Known rows, with every way that one mark hangs from another:
fenazo{goze{bufino{ziparu}}}: [ 4  4 -6  6 -8  3 20 -1  9 -1 -5 -1  3  1  1  8 12 -6 -1]
fenazo{goze{bufino{sero}}}: [  1   5   0   6  -8   5  11  -6   4  -5  -6  -1  -6   2  -2   7  14 -10
   0]
tureges{ziparu{bufino{goze{fenazo}} sero}}: [-15   2  -7   8   5 -21   5   7   6  -8  -2 -12 -15  13  -4  -5   1  -2
 -31]
fenazo{goze{bufino{ziparu{sero}}}}: [ 9  4 -8 10 -2 -2 15 12 12 -2  4 -5  4  8 -1  6 13 -6 -6]
bufino{goze sero}: [ -5  15 -11   8   1   1   7  -1   6  -9   4   0 -10   1 -11   4   4 -10
   3]
fenazo{goze{bufino}}: [ -2  -4   5   4 -11   5   6  -4  -4  -2 -11  -1   4   0   4   6  12  -4
  -3]
velupo{bufino{fenazo goze ziparu}}: [  2  26 -21   4  -4   1  12   3  19   0   6   3  -9  -4  -5   9   7  -2
   4]
ziparu{bufino{fenazo sero}}: [ 14  14  -8   8   7 -13   0  -1  15   0   4  -5 -30   7  -4  -2  -1  -5
  -2]
velupo{bufino{fenazo sero}}: [  7  21  -9  -1   0   2  -1  -3  18   3   7   3 -19  -1  -4   6   7  -3
   3]
ziparu{bufino}: [  2  -4   2   3   3 -14   2  -4  -1  -1  -7  -6  -6   4  -1  -6  -4  -1
  -7]
goze{bufino{ziparu}}: [ -4   8 -12   1  -3   0  18   3  15  -7   4   2  16   1  -1  10   4  -3
   1]
ziparu{sero}: [ 6 -1 -2  4  6 -4 -4 13  4 -1  9 -5  1  8 -3 -3  0  1 -5]
bufino{sero tureges ziparu}: [ 11  29 -22   7   6  -3  19   5  37   3  15  -2 -23   2 -12   4  -1  -3
   6]
bufino{goze{fenazo} tureges{ziparu{sero}}}: [-16  18 -15   9   3  -7   6  16  23  -4   8 -10 -21   7  -7   0   2   6
 -23]
tureges{ziparu}: [ -7  -5  -3  -3  -1  -3   5  -5   6  -1 -13   0  -5  -4   6   0   4  -1
  -9]
sero{bufino{fenazo ziparu}}: [ 11  12 -16  -2   2 -11  13   6  25   3   5  -2 -24  -5  -4   4  -2   2
  -2]
tureges{ziparu{bufino{fenazo}}}: [  3   0  -6   3   4 -16   0  -4  13   1 -15  -6 -25   1   7  -4   0   1
 -14]
goze{bufino fenazo}: [-17   7   1  -2  -7   1   6   4   1  -7   8   0  11   6  -1  10   3   1
 -12]
tureges{ziparu{bufino{fenazo goze sero}}}: [ -2  15 -17  10   5 -15   8  -5  18  -8 -11  -6 -35   1  -3   0   5  -8
 -11]

Rows:
[-10  27 -16   3  -5  -2  22  10  30  -3  18  -3  -1   5  -6  12  -1   4
  -8] : goze{bufino{tureges ziparu} fenazo}
[  9  -1  -8   7  10 -21  -4   8  17   0  -6 -11 -24   8   5  -7   1   2
 -19] : tureges{ziparu{bufino{fenazo} sero}}
[ -6  22 -20   8  -1  -1   3   4  28  -1  -6  -3 -30  -7  -1   3   3   5
  -5] : bufino{fenazo goze tureges{ziparu}}
[-14  15 -15   1  -3 -11  23   5  14  -6   8  -3 -16   0 -11   7  -2  -2
 -14] : sero{bufino{goze{fenazo} ziparu}}
[ 14  20 -13  10  -1   0   6  -2  32   9  -9  -5 -54  -4   1   1  12  -1
  -5] : bufino{fenazo{goze} sero tureges{ziparu}}
[  8  35 -28  13   2   1  11  12  35   1  14  -3 -26  -2  -9   5   0   3
   6] : bufino{fenazo goze tureges ziparu}
[-16  35 -14   4  -4   1  12   1  22  -2  13  -3 -22   3 -16   8   5  -1
  -8] : velupo{bufino{goze{fenazo} sero tureges}}
[ 17   4  -5  10  10 -17  -9  13  11   1   8 -11 -18  12  -1  -7  -3   2
  -9] : ziparu{bufino{fenazo} sero}
[  3  31 -17   6  -1   3   5   7  34  -4  12  -3 -19   2  -7  10   4   2
   6] : goze{bufino{fenazo sero tureges}}
[-14  22 -14   1  -6   0  19   1  11  -2  11   2  -1   2  -9  10   6  -3
  -9] : velupo{bufino{goze{fenazo} ziparu}}
[ -9  18 -10   2  -4   2   9  -6   7  -6  -1   2  -5  -1 -11   6   8  -8
   2] : velupo{bufino{goze sero}}
[  3  24 -16  10   3   2   0   3  13  -6  10   0 -24   1  -8   5   6  -6
   5] : bufino{fenazo goze sero}
[ 13   4  -5  10   0 -13   6  -9  15   4 -18  -7 -49   1   4  -4  11  -9
 -15] : tureges{ziparu{bufino{fenazo{goze} sero}}}
[  6  25 -25  14   8  -5  12  20  30  -3  17  -8 -11   6 -13   1  -2   1
   0] : bufino{goze tureges ziparu{sero}}
[  0  21 -22  12   6  -6  -1  17  31  -2   3  -9 -29   2  -4   0   4   6
 -10] : bufino{fenazo goze tureges{ziparu{sero}}}
[-14  24 -10   7  -3   1   6   7  14  -2  12  -5 -17   4 -11   3  -2   5
  -9] : bufino{goze{fenazo} tureges}
[  4  30 -28   6   1  -9  17  10  38  -1   7  -6 -34  -7 -12   5  -4   5
   1] : sero{bufino{fenazo goze tureges ziparu}}
[ 17  16  -4  11  -4   5  -3   5  18  11   0  -5 -38  -2   1  -1   6   6
   1] : bufino{fenazo{goze} tureges}
[ -5  14 -12   3   1  -5  15  18  18  -6  24  -4  11  15  -5  10   3  -1
 -14] : goze{bufino{ziparu{sero}} fenazo}
[ -1  24 -15  14   5 -13  10  -1  21  -7   0 -10 -27   5 -15  -3  -4  -5
  -2] : ziparu{bufino{goze sero tureges}}
[  0  18 -18   3   0  -1  22   1  23  -9   9   2   6   3  -7  12   6 -10
   4] : goze{bufino{sero ziparu}}
[-11  22 -21   7   2  -3  13  -1  28  -6  -7  -3 -27  -4  -9   3   5  -4
  -4] : bufino{goze sero tureges{ziparu}}
